What can hang from each mark
j139: j486
j486: j139 j292 j404
j688: j162
j162: j292 j688
j831: j292
j53: j139 j292 j404
j435: j139 j404
j292: j53 j435 j831
j404: j53 j162 j435

Each row was made from one small tree. The marks that hang from a mark follow it in brackets, in the order of their numbers. Every link used is in the known rows. Write each row's tree.
Known rows
j162{j292{j53}}: [ 3.166 -1.879 -1.459 -1.289 -1.125  4.825 -1.340  0.388  1.983  3.388
  0.573 -2.622  3.181  2.395  0.707 -1.964 -0.042 -0.476  0.037 -3.353
  1.660  1.605 -2.718  0.484 -3.291  0.626]
j435{j139 j404{j162}}: [ 3.354 -1.555 -3.490 -0.296 -3.028  4.969 -3.786 -2.551  1.620  2.135
 -1.129  0.573  2.715  2.604  3.778 -5.608  3.417 -0.444  3.777 -3.116
 -4.046 -0.697 -4.837  5.031 -2.476 -0.115]
j486{j404{j162}}: [ 3.158 -3.210 -3.571 -3.027 -2.207  6.298 -4.553 -1.859  1.222  3.122
 -0.599  0.398  1.036  2.871  2.808 -2.788  4.756  1.614  1.871 -2.879
 -1.668 -0.357 -3.311  5.306 -2.770 -1.289]
j435{j139{j486} j404{j53{j292{j831}}}}: [ 2.211 -0.176 -1.941 -0.008 -2.687  3.102 -0.659 -1.631  1.120  3.212
 -1.002 -1.556  4.942  2.037  2.469 -1.296  2.862 -0.257  5.180 -6.071
 -6.720 -1.060 -2.211 -0.294 -2.076  0.119]
j688{j162{j292}}: [ 3.396 -1.371 -2.304 -1.345 -1.915  6.041 -3.773 -1.529  3.250  1.968
 -0.068 -0.992  0.390  1.410  2.291 -2.515  2.293 -0.649  0.385 -4.046
  0.642  1.888 -3.138  6.962 -3.605 -0.093]
j435{j139{j486}}: [ 3.007 -2.289 -2.453 -3.508 -2.018  2.002 -3.031 -1.680  3.823  2.451
 -1.948  1.245  3.543  4.785  2.712 -2.071  3.292 -0.358  3.933 -3.596
 -4.169 -1.391 -5.988 -1.607 -4.008  1.015]
j831{j292{j435}}: [ 1.278 -1.510 -1.498 -0.547  1.477  3.012 -1.476  0.667  0.658  2.172
  0.085  0.461  2.285  5.466 -0.338 -2.257  3.896 -0.445  1.361 -1.923
 -1.153  1.184 -3.722  0.025 -1.827 -0.311]
j404{j435}: [ 0.661  0.788 -3.126 -2.084 -2.754  1.593 -2.242  1.401  1.510  2.634
 -1.095 -1.442  1.303  3.881  1.717  1.071  2.482 -0.879  2.501 -1.652
 -0.613  1.345 -2.951  0.578 -3.589  0.359]
j435{j404}: [ 3.587 -1.760 -2.240  1.933 -2.402  3.906 -3.354  1.971 -2.325  2.495
 -0.862  1.118  1.541  3.983  4.593 -2.036  2.754 -0.931  2.635 -3.094
 -3.593  2.110 -1.900  2.115 -2.541 -0.215]
j139{j486{j292{j435} j404{j162{j688}}}}: [-0.353 -3.703 -2.457 -1.942 -2.129  5.693 -1.832 -2.071 -0.743  2.493
 -0.064  3.492  1.540  4.539  1.952 -0.647  4.296  2.172  2.119 -3.415
  1.423 -0.207 -3.917  1.813 -3.750 -1.221]
j688{j162{j292{j53 j435}}}: [ 0.939 -1.018 -2.108 -1.192 -1.958  5.834 -1.935 -1.676  2.218  2.225
  0.500 -1.901  2.265  1.055  2.463 -2.837  2.149 -0.196  0.493 -3.630
  1.510  1.665 -3.273  6.609 -3.262  0.107]
j404{j53{j292} j162 j435}: [ 0.436  1.720 -4.270 -2.400 -4.062  3.111 -0.380 -2.820  4.204  4.222
 -0.610 -5.066  1.647 -2.327 -5.039  1.509  1.708 -0.571  3.339 -3.901
 -3.308 -0.272 -0.504  5.151 -2.298 -1.323]
j162{j688}: [ 3.903 -3.031 -1.581 -1.180 -3.809  5.396 -2.266  0.685  1.774  2.889
 -0.461  1.897  0.253  4.208  3.200 -0.706  1.125  0.533  0.387 -3.286
  0.682  2.448 -3.262  2.472 -1.635  0.286]
j688{j162{j292{j435}}}: [ 1.207 -1.238 -2.347 -1.189 -2.054  5.837 -2.736 -1.555  2.578  1.709
  0.491 -1.462  0.702  1.321  2.597 -2.689  3.397 -0.388  0.443 -3.580
  1.547  1.837 -3.179  6.816 -3.103 -0.050]
j292{j53 j435 j831}: [-3.480 -1.768 -0.898 -1.777 -1.510  2.216  0.615  0.770  1.933  3.857
  0.144 -1.433  7.575  2.916  2.942 -1.721  1.997  0.041  2.129 -2.514
 -0.698  0.774 -0.172 -0.705 -0.484  0.998]
j404{j53 j162{j688} j435}: [ 0.035  1.063 -3.984 -2.510 -5.148  5.622 -0.929 -3.009  3.997  3.467
 -0.441 -3.023  0.703 -1.058 -3.004  1.714  0.900  0.405  2.819 -2.452
  0.146  0.605 -3.530  6.769 -1.708 -0.699]
j486{j404}: [ 3.309 -2.741 -2.753 -2.731 -1.889  5.115 -3.990  0.304 -0.181  3.047
 -0.576  0.476  1.476  4.447  4.325 -1.507  4.905  1.346  1.428 -3.442
 -2.024 -0.024 -3.187  2.201 -2.502 -0.809]
j292{j53{j404{j162}} j831}: [ 0.849 -1.953 -1.311 -1.451 -1.697  2.666 -2.372 -0.343  4.772  4.659
 -0.566 -0.879  6.566  1.141  2.189 -2.144 -1.883 -0.793  2.143 -2.377
 -2.485  0.754  1.137  1.491 -1.103  0.022]
j53{j139 j292{j831} j404{j162 j435}}: [-0.486  1.021 -4.504 -0.053 -3.307  0.441  1.952 -3.036  5.112  3.794
  0.503 -3.527  2.324 -1.728  1.253 -0.091 -0.326 -0.308  1.577 -1.664
 -3.024  1.475  2.880  2.052  0.107 -2.059]
j139{j486{j292{j53} j404}}: [ 1.603 -3.204 -1.874 -1.994 -0.964  4.146 -2.248 -0.392 -1.385  3.202
 -0.814  3.326  3.471  5.317  2.025  0.125  2.756  1.417  2.230 -4.138
 -0.985 -0.614 -3.670 -0.964 -4.726 -0.727]
j162{j292}: [ 3.570 -2.026 -1.818 -1.362 -1.305  4.866 -2.514  0.507  2.397  2.634
  0.532 -2.017  0.989  2.808  0.970 -1.749  1.658 -0.706 -0.066 -3.289
  1.701  1.922 -2.623  0.773 -2.961  0.427]
j139{j486{j404{j53}}}: [ 2.279 -2.522 -2.191 -2.527 -1.879  3.737 -2.510 -0.525  0.056  3.308
 -1.308  0.572  2.504  3.853  1.956  1.662  3.772  1.079  4.039 -4.085
 -3.880 -0.316 -3.598 -0.959 -4.136 -0.483]
j486{j139 j292{j831} j404{j53}}: [ 0.928 -2.321 -3.988 -2.170 -0.982  6.524 -2.819 -0.256 -0.297  3.801
  0.537 -0.879  3.375  2.935  1.078 -1.193  4.154  0.857 -0.735 -6.043
  0.308 -0.151 -1.899  1.154  0.525 -1.721]
j688{j162}: [ 3.460 -1.763 -2.695 -1.566 -2.464  4.519 -4.719 -1.110  2.674  2.175
 -1.276  1.257  0.763  2.174  2.885 -2.122  3.021 -0.872  1.652 -3.691
 -2.663  1.281 -3.300  6.948 -3.467 -0.243]
j486{j292{j831}}: [ 1.146 -2.755 -1.719 -1.534 -1.019  3.482 -3.319  0.646  1.819  2.797
 -0.230  3.760  2.953  4.122  0.364 -1.505  2.546 -0.748 -0.395 -3.932
 -0.330  0.205 -0.798  0.911 -1.144 -0.300]
j292{j435}: [-0.830 -2.288 -2.448 -1.342 -2.406  2.237 -1.585  1.068  0.180  2.302
 -0.262  0.134  2.237  3.686  2.473 -1.539  4.755 -0.619  1.728 -1.937
 -1.391  0.932 -2.951  0.321 -1.604  0.205]

Which tree is each row?
[ 1.075  0.647 -4.817  0.467 -4.643  1.809  2.318 -3.188  3.535  3.476
  0.632 -2.665  0.198 -1.443  1.281  0.008 -0.873  0.272  0.760 -1.621
 -1.721  1.967  0.641  3.308 -0.508 -2.383] | j53{j139 j292 j404{j162{j688} j435}}
[ 1.105 -0.719 -2.421 -2.534 -2.216  2.940 -0.995 -0.447  0.133  3.566
 -1.055 -1.422  2.395  3.365  1.358  2.748  3.513  1.302  4.294 -4.410
 -3.048 -0.127 -2.327 -1.255 -4.422 -0.652] | j139{j486{j404{j53{j292} j435}}}
[ 2.145 -2.054 -5.098 -0.173 -3.133  2.034 -1.690 -3.055  3.061  2.514
 -0.523  0.948  0.982 -0.066  2.243 -1.928  0.508 -0.876  1.341  0.331
 -4.147  1.048 -3.046  3.101 -0.681 -1.741] | j53{j139 j404{j162}}
[ 1.236 -0.714 -1.694  0.262  1.236  3.561 -1.305 -0.110 -0.056  1.771
  0.188  0.157  3.063  5.647  1.384 -3.803  4.312 -0.270  2.101 -2.345
 -1.811  0.526 -4.621  0.648 -1.560 -0.212] | j831{j292{j435{j139 j404}}}
[ 0.710 -1.197 -3.086 -2.894 -2.458  4.070 -2.204 -1.942  1.046  3.247
 -1.260 -0.762  2.105  2.820  0.819  1.824  3.565  1.363  4.766 -3.181
 -2.363 -0.350 -3.775  1.126 -4.707 -0.755] | j139{j486{j404{j53 j162 j435}}}
[-0.427  2.495 -2.660 -2.193 -3.194  1.406  0.653  0.261  3.294  4.371
 -0.306 -5.383  3.293 -0.197 -2.461  3.386  1.789 -0.788  2.863 -4.870
 -3.552  0.302  1.102  0.379 -1.145 -0.300] | j404{j53{j292{j831}} j435}
[ 0.888 -2.052 -2.589 -2.197 -2.543  2.669 -0.040 -1.806  2.221  3.439
 -0.023 -1.890  2.804  2.076  1.220 -2.469  4.642  0.789  2.464 -5.061
 -2.984 -0.651 -0.752  0.816 -2.394 -0.805] | j53{j292{j435{j139{j486{j404{j162}}}}}}
[ 0.074  0.059 -1.941 -0.842 -1.255  3.578  0.796 -0.551  3.686  3.418
  1.294 -4.128  4.529  1.113  2.169 -0.863 -1.314 -0.273  0.083 -1.993
  2.368  1.996 -0.713 -0.317 -1.274  0.335] | j162{j292{j53{j139 j404{j435}} j831}}
[-0.170 -1.244 -1.871 -0.434 -2.421  2.636  0.313 -0.926  2.706  3.553
  0.424 -2.504  4.160  1.467  2.278 -3.346  3.796  0.040  2.408 -5.140
 -2.983  0.384  2.046  1.650 -0.500 -0.361] | j53{j292{j435{j139 j404{j162}} j831}}
[ 0.166  0.624 -3.638 -2.208 -2.592  4.782 -1.297 -2.257  3.822  3.122
  0.158 -4.153  1.741  0.587 -1.245 -1.296  0.324 -0.057  1.938 -1.308
  3.346  1.236 -3.068  4.837 -4.361 -0.099] | j404{j162{j292{j53}} j435}
[-3.479 -1.268 -1.217 -3.128 -1.664  2.176  0.677 -0.881  3.731  3.568
  0.026 -1.798  8.640  3.108  3.440 -3.315  2.555  0.223  2.578 -2.906
 -1.263 -0.920 -2.148 -0.894 -0.219  1.401] | j292{j53 j435{j139} j831}
[-2.214 -1.701 -3.277 -0.790 -2.418  1.762  2.380 -0.907 -0.809  2.933
 -0.019 -0.396  5.377  2.345  2.445 -1.551  2.610  0.246  1.531 -0.869
 -2.021  0.660 -4.398 -0.195 -1.115  0.158] | j292{j53{j139} j435}
[-1.793  0.193 -2.186 -0.944 -1.767  0.436  1.443 -0.746  3.154  4.036
 -0.516 -1.420  6.899  1.978  3.652  1.097 -1.758 -0.168  3.027 -1.073
 -2.299  1.235 -0.314 -2.363 -1.427  0.167] | j292{j53{j139{j486} j404{j435}} j831}
[ 2.622 -1.878 -2.749 -4.204 -2.198  3.363 -2.771 -2.394  3.046  2.696
 -1.512  0.212  3.781  4.090  2.683 -1.541  4.311  0.710  4.028 -4.294
 -4.469 -2.313 -6.150 -0.689 -3.344  0.379] | j435{j139{j486{j404{j53}}}}
[ 0.648 -2.575 -3.534 -0.793 -1.606  1.792  0.348 -2.000  0.848  2.178
 -0.987  3.472  2.496  3.617  1.724  0.446  2.686  0.108  1.851 -1.794
 -2.854  0.825 -4.038 -1.421 -2.224 -0.427] | j53{j139{j486{j292{j831}}}}
[-0.793 -1.284 -0.468 -0.138 -3.050  7.909  1.002 -0.799  2.549  2.122
  2.479 -2.743  2.396  2.961  5.072 -2.995  1.819  1.581 -0.346 -3.874
  6.496  2.675 -1.948  2.454  0.296  0.986] | j162{j292{j435{j139 j404} j831} j688}
[ 3.472 -2.232 -0.672 -0.817 -2.870  7.629  0.066 -0.111  2.218  3.418
  1.360 -1.881  1.805  2.689  2.053 -1.453 -1.593  1.091 -1.306 -3.803
  5.480  2.981 -3.119  2.253 -2.170  0.690] | j162{j292{j53} j688}
[ 3.435 -1.737 -3.530 -1.988 -3.383  4.164 -1.787 -3.103  4.296  4.499
 -0.812 -2.496  1.913 -2.337 -4.900 -0.657  1.890 -0.783  2.570 -5.064
 -5.844 -0.537 -0.444  5.304 -1.493 -1.457] | j404{j53{j292} j162}
[-1.593 -2.932 -1.338 -2.073 -0.814  3.969 -0.887 -0.537 -0.929  3.190
 -0.161  2.508  4.903  5.113  2.778  0.057  3.622  1.766  2.407 -3.898
  0.139 -0.555 -2.275 -1.482 -3.385 -0.509] | j139{j486{j292{j53 j435 j831} j404}}
[-0.034  2.589 -3.751 -3.811 -3.631  1.962 -1.138 -1.244  3.628  3.005
 -1.093 -3.884  3.406  1.116 -1.262  1.610  2.904 -0.915  3.545 -3.315
 -3.676 -1.593 -4.976  0.908 -1.767  0.464] | j404{j53 j435{j139}}
[-2.319  0.589 -3.760 -2.786 -1.970  5.204 -0.237 -1.845 -0.063  2.966
  0.876 -0.006  3.231  2.135  0.570  1.434  4.698  1.956  0.117 -3.704
  0.319 -1.425 -2.201  2.515  0.238 -1.690] | j486{j292{j831} j404{j53{j139} j435}}
[ 2.828 -3.426 -4.504 -1.564 -0.944  6.234 -3.931  0.482 -2.087  2.962
  0.218  1.042  1.173  5.131  2.981 -2.890  4.521  0.861 -1.416 -4.913
  1.559  0.544 -3.836  1.218 -1.700 -1.802] | j486{j139 j292 j404}
[ 1.275 -0.058 -3.692 -1.096 -3.285  1.922 -3.915 -0.376  3.561  3.025
 -0.607 -1.269  0.928  1.051  1.621 -0.759  0.052 -1.415  2.345 -0.586
 -1.456  1.042 -1.186  3.149 -2.571 -1.097] | j53{j404{j162 j435}}
[-0.994 -2.053 -2.931  0.928 -2.876  3.864 -1.669  0.104 -1.584  2.050
  0.023  0.084  1.980  2.650  3.324 -3.015  4.718 -0.349  2.708 -1.765
 -1.427  1.420 -2.414  3.534 -1.651 -0.427] | j292{j435{j404{j162}}}
[ 2.767 -1.863 -3.105 -0.209 -2.697  4.390 -3.206 -3.033  1.325  2.090
 -1.557  1.213  3.083  3.334  3.842 -4.234  3.208 -0.009  5.372 -3.359
 -4.215 -0.716 -5.215  2.951 -4.112  0.026] | j435{j139{j486} j404{j162}}
[ 2.950 -1.933 -2.822 -1.936 -3.945  8.207 -1.526 -3.753  4.671  3.491
  0.593 -2.723  0.547 -1.846 -3.492 -0.900  0.411  0.402  0.815 -3.923
  0.984  0.963 -3.280  6.999 -1.040 -0.726] | j404{j53 j162{j292 j688}}
[ 0.023  0.369 -4.265 -3.761 -3.236  2.792 -2.503 -3.689  5.139  2.441
 -1.620 -1.465  2.062  2.255  0.109 -1.411  2.653  0.050  4.653 -1.479
 -0.700 -0.843 -5.360  3.429 -4.860  0.148] | j404{j162 j435{j139{j486}}}
[ 0.709 -2.683 -2.788 -2.889 -1.686  7.201 -2.423 -2.304  1.785  3.311
  0.778 -2.027  2.801  2.025  2.678 -3.241  4.006  2.150  1.196 -3.059
  1.530 -0.033 -2.298  4.859 -2.140 -0.920] | j486{j404{j162{j292{j53 j435 j831}}}}
[ 1.616 -2.882 -3.277 -2.760 -1.937  7.243 -3.196 -2.193  1.169  2.773
  0.652 -1.495  0.998  2.289  2.607 -3.200  4.928  1.932  1.056 -2.814
  1.294  0.005 -3.251  5.231 -2.517 -1.194] | j486{j404{j162{j292{j435}}}}
[ 3.516 -1.723 -3.125 -0.064 -3.862  6.317 -3.102 -2.801  1.735  2.123
 -0.690  0.919  2.110  2.779  4.473 -5.380  2.662  0.356  3.115 -3.349
 -2.168 -0.023 -5.103  5.914 -1.915 -0.102] | j435{j139 j404{j162{j688}}}
[ 0.984 -0.453 -2.431 -0.103 -2.418  6.400 -2.264 -1.605  1.288  1.776
  0.716 -2.189  1.037  0.397  2.323 -2.255  3.340 -0.443  0.996 -4.119
  0.510  1.788 -2.885  7.462 -2.496 -0.297] | j688{j162{j292{j435{j404{j53}}}}}
[-0.753  0.756 -4.931 -0.433 -3.021  2.333  0.145 -3.204  4.242  2.363
  0.629 -2.691  1.247 -0.659  2.052 -0.636 -0.202 -0.488  1.175  0.757
  0.230  1.724 -1.963  2.869 -0.799 -1.323] | j53{j139 j404{j162{j292{j831}} j435}}
[ 2.490 -2.387 -2.486 -3.268 -1.763  2.424 -3.019 -1.846  3.137  2.237
 -1.583  2.790  3.464  5.038  1.645 -2.311  3.360 -0.264  2.827 -3.979
 -2.995 -1.900 -6.014 -1.239 -3.759  0.539] | j435{j139{j486{j292}}}
[ 0.346 -2.044 -1.079 -1.592 -3.219  7.007  0.738 -1.369  2.685  1.998
  1.781 -1.943  1.112  3.448  3.144 -2.006  1.864  1.542 -0.207 -3.514
  6.182  2.026 -4.630  1.190 -1.681  0.857] | j162{j292{j435{j139{j486}}} j688}
[-0.083 -1.469 -1.521 -2.010 -2.115  1.456  0.439 -0.254  3.919  3.676
  0.157 -2.504  4.346  2.171  1.692 -2.284  3.828 -0.151  1.720 -5.275
 -2.994  0.018  1.690 -0.615 -0.421  0.094] | j53{j292{j435{j139} j831}}
[ 0.215 -1.241 -5.529 -2.070 -1.628  6.662 -2.255 -1.637 -1.209  3.644
  0.286 -1.390  2.749  3.159  1.103 -2.831  2.460  1.448 -0.336 -3.694
  3.824  0.138 -4.186  3.935 -2.844 -1.979] | j486{j139 j292{j53} j404{j162 j435}}
